In the rows, 128 means zero.
Known rows, with every step that occurs:
vude pesuk zevu pibod vofi zoge: [123 128 135 115 102 139 121 132 120 103 120 121 135 123 126 123 150 128
 138 135 133 139 123 131 130 106  99 134 105 130  75 120 134 124 126 144
 130]
zegu vofi zoge zevu: [127 123 123 156 156 138 140 123 135 141 134 123 130 123 129 133 117 121
 133 136 128 157 120 125 129 116  96 118 130 139 148 136 120 137 127 135
 119]
pibod vofi zoge: [125 137 121 126 146 130 125 112 124 112 128 123 128 136 132 128 108 126
 127 129 130 145 124 121 126 133 110 127 148 141 120 136 127 126 129 129
 115]
pesuk zevu pibod vofi runu: [128 143 143 111 203 126 115 117 121 122 124 134 122 128 127  99 115 131
 118 136 132 151 129 134 148 104 137 148 131 122 101 110 129 129 138 136
 130]
zegu vofi zoge zevu pibod: [125 121 129 169 175 133 137 122 128 139 132 122 132 113 127 125 111 126
 139 140 128 162 117 128 128 110  95 127 120 133 119 128 116 140 137 145
 135]
zegu vofi pesuk zevu zoge: [130 122 133 161 107 136 133 130 143 127 132 130 112 116 141 108 134 115
 122 138 134 133 123 146 157 109  99 131 114 129 128 116 134 122 132 140
 127]
zoge zevu pesuk: [128 134 130 135 203 126 131 129 124 132 130 130 121 121 109 142 115 130
 124 132 124 143 127 121 119 115 114 124 147 124 102 128 107 134 125 128
 141]
vude pesuk vofi zoge zevu: [126 130 134 116  87 158 139 131 117 122 123 123 146 126 117 145 157 133
 135 142 128 134 115 126 109 106 108 113 107 136 111 126 128 133 114 137
 122]
vofi burif: [124 130 119 124 149 139 130 118 135 137 130 132 128 135 120 108  99 123
 132 124 125 121 141 123 134 130 166 122 154 126 154 142 127 116 135 120
 117]
zoge zevu pibod: [126 130 139 154 182 127 130 128 124 128 128 129 120 122 114 136 116 140
 125 137 120 129 125 125 125 116 113 134 138 118 105 121 108 135 131 133
 141]
zozi vude pesuk zevu: [130 116 138  94  23 138 128 159 135 143 121 126 137 137 117 146 185 129
 124 120 119  84 134 130 130 138 139 122 104 115 140 134 139 116 118 109
 127]
lopo zozi vude pesuk vofi zoge: [132 125 126 101   4 144 129 143 121 144 122 115 166 131 134 148 176 140
 139 115 119 106 128 124 103 141 132 115  64 128 150 137 149 126 133 115
 135]
zegu vofi zoge: [127 120 111 144 138 138 138 124 142 151 133 124 123 127 138 123 108 115
 135 129 129 146 122 128 130 130 124 123 131 141 164 141 129 125 139 124
 111]
zoge zevu pibod vofi: [125 144 142 142 195 116 123 114 109 115 127 128 134 125 116 127 108 139
 123 136 126 141 125 125 127 115 114 139 142 123  79 118 113 148 128 138
 144]
zoge zevu pesuk lopo: [129 132 126 118 193 118 126 124 129 126 131 131 122 122 121 142 145 119
 124 125 130 141 129 111 119 123 110 123 144 127 109 125 108 140 125 135
 141]
lopo zozi vude pesuk: [131 121 124 102  23 122 125 153 127 147 123 120 152 135 123 164 161 137
 126  98 113  91 142 126 117 152 154 120  86 115 158 137 136 121 136 100
 137]
zoge zevu pesuk vofi: [130 144 138 126 196 139 134 122 116 141 128 133 132 120 113 125 128 132
 129 145 128 139 120 123 110 107 125 128 129 127  97 125 116 144 122 132
 147]
zegu vofi pesuk lopo zozi: [133 123 107 146 109 111 129 123 141 146 137 125 126 123 159 133 132 117
 129 102 133 128 137 127 140 146 123 127 110 135 179 125 133 127 142 125
 128]
runu vofi: [128 115 121 127 130 120 130 140 138 113 128 133 115 134 125 128  89 117
 131 131 123 132 132 132 129 139 148 132 143 128 158 135 130 126 126 116
 112]
vude pesuk: [125 124 121 107  84 135 132 140 131 134 124 129 125 133 116 150 131 124
 124 119 123 107 132 130 123 129 158 125 132 125 137 131 125 117 129 113
 117]
lopo pesuk: [129 129 120 127 136 136 131 138 131 143 134 129 127 137 130 140 124 130
 127 112 124 123 140 130 126 122 137 126 112 123 148 131 124 123 129 114
 119]
zegu vofi: [128 126 116 138 145 129 138 127 140 161 132 132 118 129 132 119 106 113
 127 125 127 127 128 132 132 131 156 133 138 131 166 136 125 130 140 113
 118]
runu vofi zoge zevu pesuk: [127 115 126 140 177 124 130 138 126  96 131 124 130 117 116 139  94 121
 144 142 129 181 123 124 118 115  88 118 134 134 110 134 120 137 118 142
 129]
pesuk zevu pibod: [127 125 138 140 158 135 126 136 137 135 125 130 107 125 127 117 140 133
 128 136 122 117 128 129 135 114 117 142 126 117 113 121 121 118 133 129
 137]
pesuk zevu zoge: [127 129 140 133 128 141 125 133 143 116 125 130 107 126 128 119 153 121
 116 138 123 118 125 132 141 109 106 134 123 120 116 120 124 119 129 132
 131]
zozi vude pesuk vofi: [130 128 135  91  21 142 134 143 121 154 121 129 154 137 117 138 167 131
 128 126 122  82 126 131 110 143 173 122  99 121 141 134 143 130 127 107
 129]
zegu vofi pesuk: [129 122 116 158 123 125 138 125 136 149 136 132 116 126 137 126  95 121
 127 124 132 128 128 139 144 137 137 127 142 136 160 130 130 121 136 122
 114]
runu vofi zegu: [127 113 126 138 132 114 131 136 138 119 128 135 120 132 136 108  81 126
 124 132 126 147 130 144 133 134 176 129 143 132 164 136 139 123 112 125
 111]
zevu pibod vofi pesuk vude: [130 136 129 148 163 105 116 108 112 118 130 129 118 122 130 119 118 147
 132 131 146 107 122 128 135 152 112 142 156 124  97 118 128 131 139 140
 142]
lopo pesuk vofi: [131 137 128 118 128 150 135 131 123 152 131 132 137 136 136 121 138 133
 132 124 127 118 133 132 116 115 147 130  95 126 144 127 133 132 127 119
 125]
pibod vofi pesuk zevu zoge: [127 139 143 142 115 128 119 119 124  89 127 129 115 126 136 114 134 128
 113 138 134 130 125 139 154 113  86 135 132 130  85 111 133 124 121 144
 130]

Rows:
[133 121 113 153 133 117 133 119 136 157 135 131 112 122 138 125 127 128
 133 126 144 104 123 132 139 155 129 129 149 130 169 131 132 125 139 126
 122] : zegu vofi pesuk vude
[125 117 120 123 137 130 129 129 137 113 130 134 133 134 120 100  74 113
 142 131 127 139 143 130 135 132 171 124 147 127 163 143 136 124 131 122
 111] : runu vofi burif
[130 124 111  92  69 121 123 138 136 130 125 124 133 131 137 156 168 121
 126  97 123 109 142 119 120 138 144 125  98 124 155 126 128 121 135 115
 129] : vude pesuk lopo zozi
[135 126 118 102 110 104 116 136 133 148 130 122 144 128 138 143 164 126
 129  98 122 113 143 109 113 159 136 124 102 119 146 136 128 130 142 113
 155] : zevu pesuk lopo zozi vude
[125 126 129 145 151 140 133 126 130 118 131 122 123 130 121 150 126 134
 127 135 122 147 122 119 124 119  83 115 142 135 129 133 116 127 119 135
 121] : vofi zoge zevu
[129 129 115 106 172 118 124 123 137 135 130 132 115 125 130 130 137 111
 127 119 132 129 131 114 119 136 138 128 146 128 125 130 116 126 136 126
 133] : zevu pesuk lopo
[133 127 125 123  82 117 124 140 133 152 129 121 139 137 131 150 143 141
 122 104 111  98 141 121 122 158 140 124 105 117 170 141 132 122 138 101
 140] : lopo zozi vude
[125 121 137 118 101 139 127 147 132 128 120 128 118 123 119 132 156 130
 132 132 124 110 129 134 132 109 131 137 107 115 102 118 126 116 129 128
 134] : vude pesuk zevu pibod
[132 130 119 120 193 117 123 123 130 148 129 132 110 122 119 131 137 131
 132 127 138 109 126 116 116 147 134 132 155 119 127 134 118 124 140 123
 142] : zevu pesuk vude
[126 134 141 154 166 149 134 116 118 124 127 124 135 119 123 122 134 142
 138 153 127 148 112 124 112 104  92 128 115 131  96 121 120 140 128 148
 140] : pesuk vofi zoge zevu pibod
[127 122 116  89  74 127 128 135 137 126 124 130 125 133 127 148 161 112
 125 113 129 104 133 120 122 137 153 123 128 128 143 127 126 122 128 119
 116] : vude pesuk lopo
[128 118 128  98  28 128 130 149 128 143 123 126 144 138 112 155 153 128
 124 113 119  86 134 129 120 150 163 118 117 119 147 139 134 120 130 104
 123] : zozi vude pesuk
[126 128 124 106  69 158 137 131 125 128 122 125 138 130 126 135 147 127
 138 135 129 124 118 129 110 119 137 120 107 138 128 131 137 122 126 126
 116] : vude pesuk vofi zoge
[126 140 142 163 172 114 123 114 106 102 131 127 131 121 120 132  97 145
 124 136 131 143 125 133 139 120  93 133 148 128  73 112 117 141 124 146
 140] : zoge zevu pibod vofi pesuk
[129 116 123  83  19 122 126 145 134 139 124 127 145 139 124 153 181 118
 123 108 125  82 136 118 119 158 160 118 115 122 154 134 134 124 127 110
 124] : zozi vude pesuk lopo
[124 132 145 116 119 124 122 131 117 122 118 130 134 124 131 101 139 136
 122 133 134 133 128 146 137 104 159 140 112 125  84 116 140 124 111 143
 135] : vude pesuk zevu pibod vofi zegu
[128 136 135 139 144 153 137 119 123 127 129 125 133 128 125 131 140 137
 129 148 125 143 115 122 114 112  94 119 126 137 123 130 124 137 117 138
 125] : pesuk vofi zoge zevu
[128 136 133 132 140 137 136 119 129 151 127 137 126 133 139  98 120 137
 117 137 127 127 121 138 121 123 182 130 134 134 150 131 139 126 115 128
 123] : pesuk vofi zegu
[125 141 132 132 176 116 121 114 116 122 125 130 125 129 124 115  98 131
 126 130 127 129 127 127 128 127 140 144 144 125  95 124 121 134 140 129
 137] : zevu pibod vofi
[125 140 131 134 163 131 127 111 115 106 129 122 135 133 123 139 117 134
 124 135 128 155 122 119 126 120  83 121 147 140 103 131 119 140 116 140
 122] : pibod vofi zoge zevu
[125 137 131 154 153 112 121 114 113 108 130 129 123 126 129 121  88 139
 127 129 133 130 126 134 139 133 121 139 150 130  89 117 126 127 136 137
 133] : zevu pibod vofi pesuk
[130 110 116 130  97 110 126 134 140  94 133 133 115 132 141 131 110 113
 133 123 134 130 133 130 139 152 124 125 147 134 159 126 135 123 123 131
 109] : runu vofi pesuk lopo
[127 113 127 145 137 130 132 136 132  93 130 123 127 128 122 142 102 125
 137 143 124 164 123 126 126 123  89 118 135 135 139 135 124 135 114 137
 114] : runu vofi zoge zevu
[131 142 129 103 166 144 130 116 126 148 127 138 126 134 128 112 114 127
 117 137 128 135 123 132 128 117 174 133 134 130 154 121 132 127 138 119
 116] : pesuk vofi runu
[129 138 132 127 177 132 134 119 123 153 127 137 129 123 134  96 112 133
 124 139 133 144 120 136 114 115 181 131 132 133 120 130 135 127 121 133
 139] : zevu pesuk vofi zegu
[128 119 145 102  12 140 124 155 135 123 119 125 138 129 117 138 192 123
 119 127 120  90 128 135 134 124 126 123  89 112 115 124 137 120 125 122
 136] : zozi vude pesuk zevu zoge
[125 134 141 105 111 130 120 135 117 117 118 128 130 126 119 122 145 128
 129 132 131 118 129 135 133 109 130 143 111 120  77 116 130 127 127 132
 137] : vude pesuk zevu pibod vofi
[134 125 120 108  72 111 119 135 138 147 130 122 141 138 142 147 174 130
 122  97 117  96 143 112 120 166 136 124 103 119 176 137 132 128 138 108
 139] : pesuk lopo zozi vude
[136 118 114 138  51 105 126 133 139 158 137 122 146 128 156 136 154 123
 130  97 128 109 140 125 137 166 130 121  97 128 190 134 142 130 141 117
 135] : zegu vofi pesuk lopo zozi vude
[128 138 136 134 128 126 123 122 125 110 129 130 114 134 135 120 125 134
 120 131 133 123 130 135 149 126  99 134 147 132 111 122 135 120 115 132
 121] : pibod vofi pesuk zevu
[128 137 120 124 123 110 120 108 124 106 132 131 121 136 141 128 123 122
 119 117 138 123 132 123 140 149 118 129 159 139 124 122 130 129 125 133
 118] : pibod vofi pesuk lopo
[125 134 137 135 160 134 119 120 125 108 125 122 122 126 134 109 133 133
 134 141 131 148 122 125 134 112  86 140 125 131  86 124 129 126 129 145
 133] : pesuk zevu pibod vofi zoge
[125 127 114 133 156 138 137 115 139 162 133 133 136 129 128  93  91 108
 139 125 130 132 139 129 139 126 179 124 142 130 171 144 132 127 143 120
 117] : zegu vofi burif
[129 141 143 137 198 132 135 118 117 146 128 136 136 119 125 106 120 138
 122 145 132 155 118 134 113 103 155 125 131 131 103 125 126 141 108 142
 145] : zoge zevu pesuk vofi zegu
[133 110 119 141 116 109 125 133 133 109 132 132 109 128 131 132 112 133
 138 132 140 111 127 133 135 162 120 130 155 126 160 130 137 122 126 128
 117] : runu vofi pesuk vude
[129 112 121 145 107 117 131 139 134 100 132 132 113 131 131 135  78 125
 133 130 129 134 132 140 140 145 129 127 148 132 152 129 135 119 123 124
 109] : runu vofi pesuk
[127 141 124 114 193 117 120 106 116 100 131 123 138 122 128 133 138 118
 130 129 140 170 123 107 118 120  78 121 143 141  80 127 115 146 120 151
 138] : pibod vofi zoge zevu pesuk lopo
[130 111 132 143 101 126 128 148 141 100 130 132 105 131 134 124 111 126
 133 136 129 132 133 142 150 131 102 130 136 128 146 125 140 115 113 129
 112] : runu vofi pesuk zevu
[124 142 146 153 200 110 124 111 109 121 126 131 137 123 126 106  99 146
 116 138 130 156 123 137 132 110 141 135 144 128  86 119 122 144 112 147
 143] : zoge zevu pibod vofi zegu
[123 136 127 142 164 125 122 111 119 110 127 122 129 126 130 118 101 133
 135 134 130 149 121 123 125 125 109 136 139 135  92 127 124 129 139 140
 130] : zevu pibod vofi zoge
